What can hang from each mark:
dumori: pasa
pasa: dumori sefi
ruku: tapo
pobi: ruku
tenin: ruku
tugelap: pobi sefi tenin
tapo: tugelap
sefi: pasa ruku tugelap

Every row comes from one small tree of marks. The marks that hang from a mark follow it in brackets, in alphabetical order. Every link used is in the known rows. Which tree was each row made from?
Known rows:
dumori[pasa[sefi[tugelap[tenin]]]]: -2.1; 6.9; -5.6; 20.5; -12.1; -2.1; 8.9; -3.3; 2.0; -8.7; -8.5; -7.0; -2.5; -0.3; 20.1; -27.8; 0.2; -10.7; 16.9; -2.1; 5.5
tenin[ruku[tapo[tugelap[sefi[pasa]]]]]: 2.0; -4.6; -1.5; -10.6; -0.2; -7.6; 5.6; -12.5; 2.0; 4.2; 2.4; 0.5; -9.4; -7.0; -13.5; 2.2; -1.0; 13.3; -14.4; 1.9; -21.7
dumori[pasa[sefi[ruku tugelap]]]: 0.8; 7.4; -5.5; 19.7; 1.4; -8.2; 3.2; -17.0; 6.4; 3.2; -8.1; -5.3; 0.9; -1.1; 23.8; -12.1; -0.4; -7.0; 14.6; -4.3; 3.8
tapo[tugelap]: 8.0; -1.9; -5.3; -4.9; -16.6; -2.6; 9.6; 7.5; 11.4; -21.3; 3.5; 5.6; -1.1; -2.5; -2.9; -10.3; -6.6; -1.8; 9.9; -13.5; 3.4
tugelap[pobi[ruku[tapo]] sefi tenin]: 20.5; 5.0; 18.2; -26.8; -20.9; 25.7; 15.1; 15.8; -23.9; -12.8; 7.8; -0.8; 0.3; -0.2; -11.5; 9.4; 12.8; -5.7; -6.6; 17.1; -7.1
ruku[tapo[tugelap[pobi tenin]]]: -3.5; 5.5; 0.2; -20.8; -9.4; 5.3; -4.9; -6.3; -2.0; -18.7; 0.7; 2.1; 7.5; -2.6; -16.5; 9.1; -0.7; 4.5; -4.5; -4.8; -3.5
ruku[tapo[tugelap]]: 0.1; 5.7; -0.9; -10.7; 0.1; -3.5; -2.3; -9.2; 8.1; -30.4; -1.4; 0.8; 6.7; -2.9; -14.0; 12.9; -1.8; 9.8; -4.1; -8.7; -4.7
dumori[pasa[sefi[tugelap[pobi tenin]]]]: -2.2; 8.1; -8.8; 13.4; -17.3; 2.6; 6.9; -3.2; -1.8; -1.4; -6.2; -2.3; -3.1; 1.0; 17.5; -27.4; -1.3; -10.5; 17.0; -2.6; 4.4
dumori[pasa[sefi[ruku tugelap[pobi]]]]: 0.9; 8.7; -8.5; 13.7; -4.0; -3.7; 1.7; -16.7; 2.4; 9.1; -5.8; -0.1; 0.4; 0.0; 21.2; -12.8; -2.2; -7.4; 14.4; -5.0; 2.9
pobi[ruku[tapo[tugelap]]]: 22.7; 12.6; 8.5; -1.0; 2.1; -2.2; 6.8; -4.2; 5.1; -39.0; 0.5; -7.2; 7.8; 3.7; -6.9; 34.5; 8.1; 8.8; -6.2; 1.3; -2.0
tapo[tugelap[pobi[ruku] sefi]]: 26.0; 1.6; 7.5; -27.4; -30.0; 16.9; 20.6; 22.4; -10.3; -10.3; 9.3; 17.0; -6.2; 0.3; -8.9; 5.0; 0.6; -6.5; 6.4; -6.5; -3.0
sefi[tugelap]: -10.2; -1.4; -14.7; 17.6; 20.4; -4.0; 3.9; 24.4; 12.1; 0.8; -7.5; -0.4; -3.4; 7.2; 5.7; -15.3; -1.8; 4.9; -5.4; -6.0; 10.6
pasa[dumori]: -10.3; -3.7; -17.6; 26.7; -2.0; 5.5; 9.8; -0.2; 21.9; 2.1; 10.0; 4.9; -0.6; 3.3; -4.9; -9.6; -9.8; -2.1; 15.2; -9.6; 2.0
sefi[pasa ruku tugelap[tenin]]: -21.5; -12.2; 5.7; 16.8; 53.6; -26.1; -30.7; 7.4; -1.5; 19.9; -16.0; -7.3; -2.9; 2.9; 16.9; 6.0; 2.5; 2.1; -13.3; 4.6; 16.7
pasa[dumori sefi[ruku tugelap]]: -21.6; -1.1; -11.4; 41.8; 8.9; 1.3; -5.3; 0.2; 14.2; 70.7; 2.3; -0.4; 16.5; 13.0; 13.9; 8.4; -6.7; -7.2; 11.6; -10.0; 17.1
tenin[ruku[tapo[tugelap[pobi]]]]: 1.4; 0.1; -12.1; -12.5; -8.3; -2.3; 6.8; -19.3; 6.7; 13.0; 6.1; 1.4; -3.8; -5.0; -14.9; 1.0; -4.4; 13.3; -13.2; -1.7; -21.5
pobi[ruku[tapo[tugelap[sefi]]]]: 26.8; 11.2; 14.0; -6.1; -1.0; 1.8; 12.1; 1.8; -0.4; -38.9; 1.6; -5.7; 5.4; 2.5; -8.2; 35.5; 10.9; 5.8; -6.8; 3.4; -4.3
tugelap[pobi sefi[pasa[dumori]] tenin]: -3.1; -10.8; 9.8; -16.4; -19.5; 20.5; 1.4; 24.5; -21.2; 6.7; 7.3; 13.4; -12.3; -0.6; -9.8; -18.7; -1.1; -9.5; 6.2; 9.6; -0.8
pasa[sefi[tugelap[tenin]]]: -10.8; 2.1; -5.3; 24.8; -12.9; -0.8; -2.6; 15.8; 6.4; 24.9; -5.8; -11.9; 13.6; 11.2; 15.3; -20.6; -1.1; -1.8; 5.1; 0.3; 18.4
pobi[ruku[tapo[tugelap[tenin]]]]: 20.2; 11.2; 11.0; -1.1; 1.2; -1.6; 7.0; -2.6; 1.4; -38.5; 0.5; -11.9; 9.5; 2.8; -6.1; 31.7; 10.6; 4.2; -6.1; 4.7; -0.2

Write each row's tree:
-23.7; -10.7; -6.7; 2.5; 18.3; -7.1; -19.5; 26.9; -10.8; 24.6; -10.7; 5.9; -16.7; 8.3; 1.5; -19.9; -2.6; 6.2; -14.1; 5.2; 6.6 : sefi[pasa tugelap[pobi tenin[ruku]]]
3.2; -7.0; 2.2; -16.0; -14.8; 17.7; 0.7; 19.4; -10.5; 0.4; 8.0; 25.0; -15.2; 3.0; -11.4; -9.4; -7.1; 1.5; 6.9; 0.6; -6.6 : tugelap[pobi sefi[pasa[dumori]]]
7.8; 12.1; -6.2; 14.7; -15.0; 2.2; 9.0; -3.8; -0.5; -6.5; -6.0; -0.7; -3.2; 4.9; 17.7; -13.6; 0.5; -6.8; 15.7; -2.7; 2.9 : dumori[pasa[sefi[tugelap[pobi[ruku]]]]]
0.1; 7.8; -4.6; -20.0; -7.0; 4.3; -5.5; -8.7; 3.4; -20.5; 1.2; 8.0; 6.4; -1.1; -17.0; 14.1; -4.0; 9.8; -4.9; -9.2; -6.1 : ruku[tapo[tugelap[pobi]]]
-15.3; -6.9; 6.3; 7.3; 38.8; -20.3; -31.7; -24.7; 6.5; 7.0; -2.9; 7.2; 3.6; -2.1; -3.9; 36.9; -5.7; 7.4; -2.1; -7.0; 0.6 : sefi[pasa[dumori] ruku[tapo[tugelap]]]
16.5; 13.1; -5.1; -12.1; -10.3; 9.9; -2.0; -6.2; 2.9; -19.1; 5.8; 4.8; 4.8; 7.9; -9.6; 17.9; -0.8; 12.0; -4.7; 1.8; -5.7 : tugelap[pobi[ruku[tapo]]]
-13.6; -5.6; -4.7; 17.1; 41.5; -12.3; -7.2; 4.1; 6.0; 29.9; -7.7; -13.1; 6.5; -0.5; 16.1; 2.6; 4.9; -4.2; -11.3; 1.2; 13.9 : sefi[ruku tugelap[tenin]]
-5.4; -3.5; -3.7; 4.2; -3.1; -4.8; 6.2; -13.7; 5.9; -1.4; 2.9; -18.8; 1.5; -7.8; -4.8; -16.3; 3.1; 3.5; -9.8; 10.7; -9.9 : tugelap[tenin[ruku[tapo]]]
-6.2; -2.9; 7.4; 3.7; 41.7; -29.6; -37.5; -32.7; 10.0; -17.6; -8.2; -4.2; 6.1; -3.0; 2.9; 29.1; -2.7; 18.1; -11.7; 3.2; -1.5 : sefi[pasa ruku[tapo]]
12.8; 2.0; 2.3; -17.3; -27.2; 10.6; 10.3; 13.8; -6.6; -6.7; 6.5; 4.4; 1.0; 0.9; -5.0; -2.1; 0.1; -8.9; 6.9; -4.4; 5.3 : tapo[tugelap[pobi[ruku] tenin]]
3.2; -15.8; 15.5; -5.2; -7.4; -1.1; 11.3; 12.9; -12.6; -3.1; 1.6; -7.9; -16.0; -9.9; -1.7; -25.7; 6.4; -2.7; -6.5; 18.4; -11.1 : tugelap[sefi[pasa] tenin[ruku]]
-16.3; -5.9; 3.3; 14.5; 44.2; -21.3; -34.3; -30.3; 11.0; 3.5; -3.0; 2.4; 4.7; -0.8; -2.0; 34.0; -5.2; 11.7; -4.7; -1.5; -1.0 : sefi[pasa[dumori] ruku[tapo]]
4.3; -11.7; 11.9; 4.4; 16.3; -3.8; -1.0; 1.1; 0.4; 0.0; 3.6; 7.5; -7.6; -4.4; 1.6; 7.5; -1.0; -0.1; 2.9; 3.2; -3.3 : tugelap[sefi[pasa[dumori] ruku]]
10.7; -7.7; 12.3; -15.4; -23.8; 8.7; 22.5; 22.9; -7.0; -15.8; 4.5; 1.7; -4.2; -8.5; -4.0; -16.4; 3.3; -13.7; 8.7; -3.0; 2.3 : tapo[tugelap[sefi tenin]]
-6.4; -0.1; -11.0; -15.9; -17.9; 9.9; 0.7; -12.6; -4.6; 17.5; 7.6; -4.2; -0.1; -3.4; -11.4; -15.3; -1.9; 4.4; -9.7; 9.0; -13.1 : tugelap[pobi tenin[ruku[tapo]]]
17.7; 5.0; -3.9; -17.2; -25.0; 8.2; 9.1; 10.5; 1.0; -11.9; 7.3; 12.9; -1.4; 3.1; -6.5; 4.2; -4.5; -1.2; 7.0; -10.8; 1.5 : tapo[tugelap[pobi[ruku]]]
4.8; -13.2; 23.3; -4.2; 11.4; -6.1; -2.5; 4.4; -10.6; -9.8; -1.2; -9.2; -3.9; -9.8; 6.6; -5.4; 7.4; -6.8; -2.4; 14.9; 0.8 : tugelap[sefi[pasa ruku] tenin]
-7.2; -5.6; 13.4; -4.4; 34.4; -26.7; -34.7; -26.2; 1.7; -12.1; -8.2; -3.5; 5.3; -5.8; 1.4; 28.5; -0.7; 10.0; -9.5; 0.8; 1.7 : sefi[pasa ruku[tapo[tugelap[tenin]]]]
5.5; -7.7; 12.4; -10.0; -11.6; 8.3; 23.4; 3.0; -10.6; 0.2; 5.2; -13.0; -5.7; -12.0; -8.5; -15.5; 10.3; -3.2; -11.1; 16.9; -16.4 : tugelap[sefi tenin[ruku[tapo]]]
-1.6; 6.0; -3.1; 20.3; 1.4; -7.1; 3.6; -16.3; 2.7; 4.2; -8.3; -9.2; 1.6; -2.6; 24.3; -15.4; 1.5; -11.4; 14.3; -1.4; 5.4 : dumori[pasa[sefi[ruku tugelap[tenin]]]]
-33.6; -11.2; -8.6; 14.9; 21.7; 2.4; -20.4; 35.8; -9.3; 28.3; -7.7; 13.5; -13.4; 12.6; -1.6; -13.1; -5.8; -2.5; -1.3; -2.2; 15.7 : sefi[pasa[dumori] tugelap[pobi tenin]]
9.2; 9.5; 2.3; -12.1; -13.9; 13.1; -0.4; -1.4; -7.8; -13.8; 5.4; -7.0; 8.3; 4.0; -7.5; 8.0; 5.7; 0.9; -4.9; 10.8; -0.4 : tugelap[pobi[ruku[tapo]] tenin]
-0.4; 5.2; -13.6; 5.1; 11.5; 6.1; 3.2; 27.1; 1.7; 10.0; -3.3; 6.1; -3.9; 13.0; 2.1; -0.2; 0.0; 5.1; -8.0; -3.2; 8.3 : sefi[tugelap[pobi[ruku]]]
8.6; 8.1; -3.9; 16.9; -9.9; -8.8; 4.1; -31.2; 10.4; -11.1; -2.8; -6.8; 2.9; -5.1; 21.6; -12.9; -2.4; -6.5; 20.0; -3.2; -1.0 : dumori[pasa[sefi[ruku]]]
30.4; 5.6; 7.4; -21.6; -22.7; 22.7; 20.0; 17.1; -10.5; -12.9; 11.1; 11.7; -6.4; 3.9; -7.4; 6.3; 4.1; 1.0; 0.4; 7.1; -8.9 : tugelap[pobi[ruku] sefi]
6.1; -1.9; 12.7; -28.7; -5.5; 17.5; 3.0; -3.6; -18.0; 13.0; 7.6; 1.3; 4.2; -8.0; -6.7; 4.9; 6.4; -6.4; -7.2; 11.9; -8.0 : tugelap[pobi sefi[ruku[tapo]] tenin]
-18.1; -1.6; -15.2; -0.5; 10.2; 6.5; 0.8; 17.7; -4.8; 33.3; -3.6; -0.5; -4.3; 5.0; -3.7; -14.7; 1.0; 2.5; -15.6; 2.5; 0.9 : sefi[tugelap[pobi tenin[ruku[tapo]]]]
2.5; -7.1; -2.4; -6.7; -19.7; -1.9; 14.9; 6.0; 2.7; 0.6; 4.8; -4.2; -4.0; -7.5; -3.2; -19.3; -1.9; -7.1; 4.3; -4.7; -1.5 : tapo[tugelap[tenin[ruku]]]
-3.0; 4.3; 3.6; -10.6; -2.5; -1.7; -1.2; -6.9; 3.0; -28.8; -2.0; -5.0; 9.0; -4.6; -12.7; 8.7; 1.6; 4.3; -4.8; -4.1; -2.2 : ruku[tapo[tugelap[tenin]]]
2.4; 3.5; 7.7; -27.6; -12.8; 11.5; 3.1; 1.5; -9.4; -16.7; 2.1; 5.5; 4.2; -5.0; -18.2; 9.9; 2.4; 1.1; -5.4; -2.4; -6.6 : ruku[tapo[tugelap[pobi sefi tenin]]]
-11.0; 0.2; -8.6; 36.5; -8.6; 0.5; -4.9; -19.0; 19.9; 51.1; 9.0; -2.6; 20.3; 8.0; 11.5; 7.3; -9.6; -4.9; 19.2; -8.1; 9.9 : pasa[dumori sefi[ruku]]
2.1; -4.3; -7.1; -19.8; -29.6; 7.9; 10.9; 6.5; -4.4; 13.4; 8.2; 6.3; -4.9; -4.4; -7.9; -18.9; -5.0; -6.2; 3.4; -5.9; -3.5 : tapo[tugelap[pobi tenin[ruku]]]
-27.3; -12.4; -4.7; 28.8; 59.7; -20.7; -27.4; 7.0; 6.9; 37.9; -9.9; 7.2; -5.8; 7.3; 11.1; 17.4; -4.6; 3.4; -6.5; -6.4; 13.9 : sefi[pasa[dumori] ruku tugelap]
-1.3; 9.9; -4.0; 16.7; 5.7; -8.1; -0.9; -21.9; 4.3; 0.1; -9.7; -5.7; 3.5; -1.8; 19.3; -3.3; 1.0; -4.6; 10.1; -3.9; 1.3 : dumori[pasa[sefi[ruku[tapo] tugelap]]]
